What can hang from each mark:
z_979: z_747
z_528: z_283 z_359 z_575 z_979
z_283: z_528 z_747
z_359: z_747
z_747: z_283 z_359 z_575 z_979

Each row was made from one small tree. The marks that hang from a mark follow it in brackets, in the order of their numbers. Every link used is in the known rows. Write each row's tree.
Known rows:
z_359(z_747(z_283(z_528(z_575)) z_979)): [ 0.797 -0.652 -1.892  2.012 -2.215 -1.890 -1.173 -1.405  0.244  1.372
 -0.453 -0.367 -0.633  0.974  0.116 -0.418 -0.579 -1.137  0.388 -0.065
  0.207  1.687  1.272 -0.204 -1.641  0.175  0.122 -0.641  1.035 -1.397
  1.486 -0.687  0.063 -0.049]
z_528(z_283 z_359 z_979): [ 0.838  2.344  1.762 -0.422  0.041 -0.816  3.862  0.281  3.190  0.378
 -0.613  2.553  0.511 -0.169  3.629  1.834 -2.057 -0.175 -0.777  3.930
  0.882  0.427 -3.163  2.100 -0.551 -2.632  1.914  3.753 -1.589  3.824
 -1.620  2.846 -2.456 -2.271]
z_359(z_747(z_575)): [ 0.821  0.992 -1.325 -0.672  0.636  2.358  0.745  4.234 -0.320 -0.917
 -3.189 -0.192 -0.627 -1.754  0.172 -0.465  2.407  0.485  2.085 -1.445
  0.955 -0.827  3.490  0.516  1.101  1.281 -2.120 -3.052  1.233 -1.073
  0.893  1.767 -2.136  0.972]
z_528(z_359 z_979(z_747)): [-0.093  1.179  0.588 -2.746  0.043 -0.521  1.804 -1.497  3.967 -1.351
 -2.093  3.665  1.125 -0.938  2.124  0.076  0.118  0.297 -1.178  0.930
  1.163  1.215 -3.042  2.239 -0.870 -2.574  0.220  0.913 -5.028  1.879
 -2.348  0.694 -2.761 -2.251]
z_528(z_283 z_359(z_747)): [ 1.770  3.345  0.555  0.774 -1.899  3.071  3.634  2.699  3.607 -1.513
 -3.609  2.499 -0.772 -1.068  1.836  1.651 -0.811 -1.750 -0.776  1.373
  1.922 -0.276  1.521  2.770  1.983 -0.808  1.669  1.183  0.833  2.686
  0.399  2.798 -1.665 -1.866]
z_747(z_359): [ 0.294 -0.822 -2.181  0.254  1.501  0.597 -1.725  3.926 -0.488  1.040
 -2.258 -1.942  0.319 -1.706 -2.944 -0.557  3.472 -1.066  0.335 -0.830
  2.959 -0.259  1.456  0.911  4.183 -0.015 -0.343 -0.552 -0.737 -1.286
 -2.207  1.287  0.167  1.310]
z_283(z_747): [-3.578  0.131 -2.209  0.142  0.158  2.934 -0.447  1.071 -4.290 -3.521
 -2.553  0.876 -0.548 -2.369 -2.224 -0.123  1.197  1.002  2.381 -1.084
 -0.025 -1.459  2.133  0.892  3.233  0.269 -1.708  0.629  0.739 -0.360
 -1.425  4.057 -2.625  1.278]
z_979(z_747(z_283(z_528) z_359 z_575)): [ 2.050  0.266  3.035 -1.700  0.502 -1.758 -2.088  0.334 -0.087 -0.038
 -0.930 -1.487  0.375  2.198 -0.981 -2.246  1.542 -1.189  0.405 -3.203
 -3.128  0.092  0.927 -2.480 -0.698  1.611 -3.131 -5.421  2.168  0.212
  0.874 -3.525  3.131  0.237]
z_747(z_283 z_359 z_575 z_979): [ 1.663 -2.748  1.966 -0.098  5.498 -1.814 -2.710  1.799  1.238  8.373
  4.048 -0.647 -0.495 -0.015 -0.010 -0.604  1.288  0.190  0.326 -2.295
 -0.403 -0.846  1.435 -3.621 -3.034  0.572  0.167 -3.125  2.956 -0.680
 -0.340 -4.106  3.858  2.466]
z_528(z_283(z_747(z_979)) z_359 z_575): [-1.106  1.141  0.881  1.539 -1.372  3.003  3.303 -1.063  3.024  2.019
  2.772  3.686 -2.852 -0.919  1.837  4.444 -3.843  1.391 -2.052  1.759
  0.676 -1.098 -1.016  4.104  0.468 -1.587  4.600  5.980 -0.531  3.000
  2.369  0.263 -0.520 -0.677]
z_747(z_283(z_528) z_359 z_575 z_979): [ 1.675 -2.733  2.560  0.150  4.703 -2.164 -3.792 -0.306 -0.549  5.415
  5.124 -2.749  0.979  2.131  0.264 -1.422  1.184 -0.752  0.140 -1.935
 -0.712  0.343 -0.325 -5.442 -3.480  2.110 -0.503 -3.103  3.687 -2.365
  0.284 -4.986  5.865  1.856]
z_283(z_528(z_575) z_747(z_359 z_979)): [-1.496 -2.175 -2.542  1.593 -0.181  1.689 -2.220 -2.092 -2.330 -0.979
  3.773 -1.916  0.324  0.255 -2.090  1.169 -1.285  0.757 -1.528 -0.048
  1.196 -0.196 -0.399 -0.797  1.278  1.814  1.846  1.639 -0.505 -3.960
  1.145 -1.835  3.135  1.752]
z_283(z_528): [-1.982 -0.490 -0.612  0.255  0.140 -0.352 -2.510 -0.349 -4.935 -4.858
 -1.793 -2.994  0.819  1.368 -0.868 -1.281  3.014 -1.692  2.824  0.575
  1.448  2.983 -1.205  0.132  3.950  0.992 -3.589  0.646  1.372 -1.683
 -1.240  2.921 -0.226 -0.389]
z_283(z_528(z_359(z_747))): [-0.759  0.591 -0.882 -0.113 -1.051  2.866  0.124 -1.043 -0.341 -6.099
 -2.134 -1.436  1.475  0.544  0.344 -1.970  2.467 -1.954  0.194  0.304
  3.078  2.047 -0.059 -0.573  1.379  1.454 -0.201  0.542 -0.306 -1.580
 -0.733  1.225 -0.251 -1.909]
z_747(z_283 z_575): [-1.370 -0.841  2.806 -0.659  2.490 -1.286 -0.761  1.175 -2.392  2.768
  0.364 -0.948 -1.621  0.246  0.079 -2.489  2.861  0.708  3.545 -1.878
 -2.636 -0.501  1.878 -2.127 -2.334  0.165 -2.785 -1.292  4.051  1.938
  0.275  0.110 -0.710  0.466]
z_359(z_747): [ 0.157  1.175 -3.536  0.540 -1.487  1.435  0.072  3.451 -0.754 -2.270
 -5.445  0.312 -0.437 -2.002 -0.997 -0.331  2.087 -0.997  1.745 -0.319
  2.015  0.088  3.146  2.058  3.193  0.138 -1.555 -1.632 -0.014 -1.189
 -0.658  3.706 -3.136  0.219]

Which tree is each row?
[ 1.014  1.127  1.271  0.876  2.500  1.776  0.110  3.397 -0.828  2.667
  1.156  1.242 -0.924 -0.976  0.776  4.112 -2.239  0.549  0.720 -0.401
 -1.134 -2.381  1.262  0.322  2.143  0.781 -0.386 -1.134  3.906  0.381
  0.983  0.690  2.166  2.851] | z_528(z_283(z_747(z_359 z_575 z_979)))
[-0.454  1.642  2.068  0.663  2.119  1.206  0.288  2.246 -2.173  1.501
  0.515  2.007 -1.429 -0.417  1.999  4.259 -2.491  0.808  2.213 -0.027
 -1.949 -1.415  0.536  1.099  2.233 -0.068 -1.651  0.029  4.360  1.227
  0.949  2.397  0.228  2.306] | z_528(z_283(z_747(z_575 z_979)))
[-2.636 -0.489 -1.580 -0.392 -0.694  0.625 -0.456 -2.660 -5.477 -6.573
 -0.124 -1.412  2.288  0.407 -0.319 -1.101 -0.736  0.797  1.703  0.968
 -1.180 -0.135 -1.364 -1.948  0.209  1.165 -2.059  0.839 -0.303 -1.910
 -1.360  2.701 -1.235  0.093] | z_283(z_528(z_979) z_747)
[ 2.038  3.679  2.940 -1.460 -1.422 -1.491  3.756 -0.444  4.538 -0.367
 -2.308  4.451  0.328  0.390  3.821  2.699 -3.210 -0.411 -1.489  2.540
 -0.885  0.753 -3.381  3.442  0.071 -3.108  0.773  1.165 -2.237  4.649
 -0.854  1.273 -2.015 -2.433] | z_528(z_283 z_359 z_979(z_747))
[-1.567 -1.144 -0.189 -0.415 -1.386 -0.614  1.430 -3.695  0.459 -3.034
  2.412 -1.947  0.922  1.431  1.240 -1.079  0.333  0.584 -1.401  3.342
  2.126  2.413 -4.062  0.718 -1.611 -0.437  1.926  5.083 -3.793 -0.136
 -0.128  0.143 -1.152 -2.804] | z_283(z_528(z_359 z_575 z_979))
[-0.339  0.056 -0.337 -0.541 -2.866 -3.423 -0.247 -2.809 -1.504 -3.217
 -0.202 -1.718  0.301  2.493  0.584  0.160 -0.728  0.510  0.058  1.819
 -0.589  2.916 -3.969  2.072  0.640 -0.639 -1.775  1.297 -2.951 -0.408
  1.039  0.259 -1.485 -1.296] | z_283(z_528(z_575 z_979(z_747)))
[ 0.930 -2.610 -0.114  1.509  2.122 -3.062 -4.012 -1.233 -0.492  3.988
  2.221 -2.415  1.315  1.579 -1.417 -1.412  0.913 -2.369 -0.228 -0.830
  0.639  1.713 -0.758 -3.262 -0.959  0.311  0.097 -1.330  2.104 -2.285
 -1.386 -2.755  4.794  0.972] | z_747(z_283(z_528) z_359 z_979)
[ 1.449  0.736  0.420 -0.514 -1.081 -2.404 -1.762  1.588  1.042  1.217
 -3.995  0.796 -0.417 -0.112 -2.375 -1.147  1.437 -1.792  0.084 -2.821
 -1.790  0.133  1.294  0.461  1.653 -0.922 -1.995 -3.869  0.057  1.323
 -0.934 -1.016  0.234  0.388] | z_979(z_747(z_283 z_359))
[-0.719  0.147  0.562 -1.164 -2.540 -1.058  1.481 -4.273  1.759 -3.589
  0.905 -0.265  0.698  2.045  1.630 -0.531 -0.660  0.250 -1.762  2.286
  0.801  2.570 -4.374  1.680 -1.272 -0.653  0.805  2.637 -4.481  0.325
  0.420 -1.089 -1.030 -2.761] | z_283(z_528(z_359 z_575 z_979(z_747)))
[ 2.027  0.368  2.404 -1.977  0.758 -1.290 -1.453  2.128  1.120  2.503
 -1.790  0.219 -0.898  0.267 -1.015 -1.452  1.677 -0.358  0.494 -3.598
 -2.878 -0.933  1.838 -1.046 -0.697  0.143 -2.698 -5.410  1.508  1.286
  0.401 -2.786  1.436  0.787] | z_979(z_747(z_283 z_359 z_575))
[-0.931 -0.898 -0.650 -0.741  2.500  4.322 -0.303  3.023 -2.408 -0.864
  0.623 -0.349 -0.039 -2.659 -2.178 -0.525  1.806  1.775  0.911 -2.427
  0.043 -3.497  3.577 -1.916  1.237  2.219 -0.762 -2.076  1.294 -1.623
 -0.139  0.236  0.540  2.625] | z_283(z_747(z_359 z_575))
[ 0.078 -0.085 -1.549 -0.081 -3.141  0.674  2.523 -3.053  1.976 -3.817
  1.124 -1.255  1.290  0.992  1.427 -1.421 -0.560  0.427 -1.960  3.008
  2.335  1.537 -2.247  0.500 -2.379  0.010  2.711  3.238 -3.865 -0.825
  0.667 -0.265 -1.671 -2.955] | z_283(z_528(z_359(z_747) z_575 z_979))
[ 1.195 -0.342 -0.109  0.189  1.597 -0.554 -0.755  1.840  1.004  3.980
 -0.415  1.263 -0.816 -0.698  1.188 -0.238  0.408  0.175  1.784 -1.713
 -0.759 -0.324  2.992 -1.267 -2.629  0.535 -1.186 -3.517  2.900 -0.608
  0.991 -0.993 -0.024  1.331] | z_359(z_747(z_283 z_575 z_979))
[-1.373 -1.455 -2.779  0.820  2.606  2.554 -2.241  1.586 -1.402  1.368
  0.523  1.331  0.217 -2.723 -2.244  1.547  0.205  0.369 -0.098 -1.696
  1.621 -1.584  1.668 -0.255  2.843  0.493  0.723 -0.430 -0.108 -2.723
 -1.650  0.735  1.335  3.127] | z_283(z_747(z_359 z_979))
[ 0.484  2.142 -0.481  1.361 -0.535  1.761  0.929  3.476 -1.854 -0.660
 -2.307  0.479 -0.685 -1.391 -1.254  2.443 -1.508 -0.685  0.676  0.178
 -0.764 -2.355  1.997  1.283  4.398  0.074 -0.419 -0.087  2.777  1.400
 -0.301  3.207 -0.271  1.426] | z_528(z_283(z_747(z_359)))
[ 0.664 -2.900 -0.484  2.130  0.797 -3.439 -3.115 -1.710  0.337  5.238
  4.122 -2.723  0.079  1.753 -1.420 -0.724 -0.009 -1.247 -1.416 -0.177
  0.605  1.532 -1.064 -1.963 -1.642  0.059  1.964  0.460  0.907 -1.718
  0.431 -3.796  4.189  0.704] | z_747(z_283(z_528(z_575)) z_359 z_979)
[ 0.483 -0.321  0.987 -0.620  2.223  2.339  0.970  0.193  3.953  2.213
  0.575  2.566 -0.364 -1.294  2.077 -1.092  1.156  0.015 -0.522 -1.436
  1.684 -0.152  1.719 -1.189 -3.614  0.043  1.973 -0.641  0.399  0.554
 -0.063 -1.563  0.028 -0.951] | z_528(z_359(z_747(z_283 z_575 z_979)))
[-3.448 -1.071 -0.339  0.225  1.247  3.918 -1.505 -4.049 -2.317 -4.754
  2.101  0.920  1.459  0.059  0.628  0.020 -0.255 -0.243  0.113 -0.620
  1.698  0.960 -1.368 -1.538  0.604  1.207  0.417  2.102  0.171 -2.622
 -0.953  0.146  1.955 -0.154] | z_283(z_528(z_359) z_747(z_979))
[ 1.750 -0.310 -0.749 -0.577 -2.815 -5.031  1.099 -0.872  3.249  3.890
  0.129  0.640 -0.961  0.107 -0.597 -0.131 -2.043  1.541 -1.988  1.136
 -2.098 -0.255 -1.186  2.194 -2.412 -2.462  1.467  0.393 -4.258  1.983
  0.645 -1.964 -2.036 -0.919] | z_528(z_575 z_979(z_747(z_283 z_359)))
[ 0.262  1.202 -0.951  2.106 -2.741  1.451  2.296  2.595 -0.476  1.335
  0.184  0.086 -2.540 -1.147 -1.641  3.187 -2.868  1.011 -1.130  1.436
 -0.734 -2.403  1.294  3.364  3.020 -0.225  2.256  3.082  1.034  1.990
  2.456  1.441 -0.891  0.958] | z_528(z_283(z_747(z_359)) z_575)
[-0.930  1.840  0.078  1.616  0.445  0.636 -0.034  1.735 -2.495  0.520
 -1.298  2.491 -1.266 -0.675  0.873  4.353 -2.479 -0.377  2.115  0.721
 -1.024 -0.484 -0.031  2.471  3.918 -0.901 -1.304  1.282  3.268  1.307
  0.025  3.844 -0.553  1.707] | z_528(z_283(z_747(z_979)))
[-0.112 -1.180 -0.172 -1.150  1.769  2.046 -0.391 -0.849 -3.345 -4.105
  2.983 -2.907  2.865  0.480 -0.826 -1.527 -0.208  1.649 -0.106 -0.109
 -0.960 -2.316  0.253 -4.874 -1.989  3.127 -0.710 -1.989  0.342 -3.358
 -0.274 -1.400  2.003  1.066] | z_283(z_528(z_979) z_747(z_359 z_575))
[-2.799 -1.043 -2.039  0.151 -2.456  0.104  0.851 -3.668 -4.186 -4.960
  1.772 -1.797  0.768  0.642 -0.612 -0.323 -1.678  1.908  0.120  2.006
 -1.093 -0.235 -1.553 -0.332 -1.047  0.847  0.154  3.283 -1.674 -1.558
  0.895  1.356 -1.743 -0.465] | z_283(z_528(z_575 z_979) z_747)
[ 1.297 -1.667  1.951 -0.382  3.063 -0.701 -1.065  2.993  0.074  4.528
  1.327 -2.253 -0.349 -0.287 -1.648 -3.032  2.884  0.165  0.902 -2.291
 -1.397 -2.043  3.124 -3.768 -2.457  1.282 -0.520 -3.254  3.036  0.657
 -0.273 -2.610  1.822  1.119] | z_747(z_283 z_359 z_575)
[ 0.703 -0.190 -1.393  0.229 -3.380 -0.425  5.054 -2.269  6.213  1.800
  0.984  1.884 -0.499 -1.337  1.303 -1.706 -1.668  1.721 -3.240  2.645
  0.858 -0.651 -0.081  1.048 -5.935 -2.245  5.448  3.960 -4.984  2.218
  0.855 -1.094 -4.175 -3.361] | z_528(z_359(z_747(z_283)) z_575 z_979)
[-0.092  0.280  1.190 -1.435 -2.949 -2.367  3.455 -3.802  5.786  2.052
  0.818  3.354 -0.906  0.023  1.620 -0.553 -1.913  1.622 -2.872  1.721
 -1.019  0.751 -2.754  2.602 -4.699 -3.366  3.473  3.527 -5.491  3.935
  0.574 -2.139 -3.326 -3.355] | z_528(z_359 z_575 z_979(z_747(z_283)))
[ 0.853  0.234 -0.465 -1.137 -0.658 -2.622 -1.516 -1.059 -1.533 -3.787
 -1.502 -1.987  2.425  1.964  0.030 -0.794  0.470 -1.128  0.137  0.704
  0.110  2.283 -2.749 -0.433  1.463  0.443 -2.669 -2.024 -1.958 -1.668
 -1.243  0.246  0.576 -0.573] | z_283(z_528(z_979(z_747(z_359))))
[ 1.326  0.194  0.648 -0.285 -2.684 -2.838 -1.850 -0.708  0.333 -0.179
 -2.000 -1.279 -0.298  1.720 -2.295 -1.699  0.560 -1.517 -0.923 -1.913
 -2.028  1.042  0.171  0.157  0.801 -0.060 -1.228 -2.647 -0.220  0.549
  0.899 -2.485  1.436 -0.590] | z_979(z_747(z_283(z_528(z_575)) z_359))
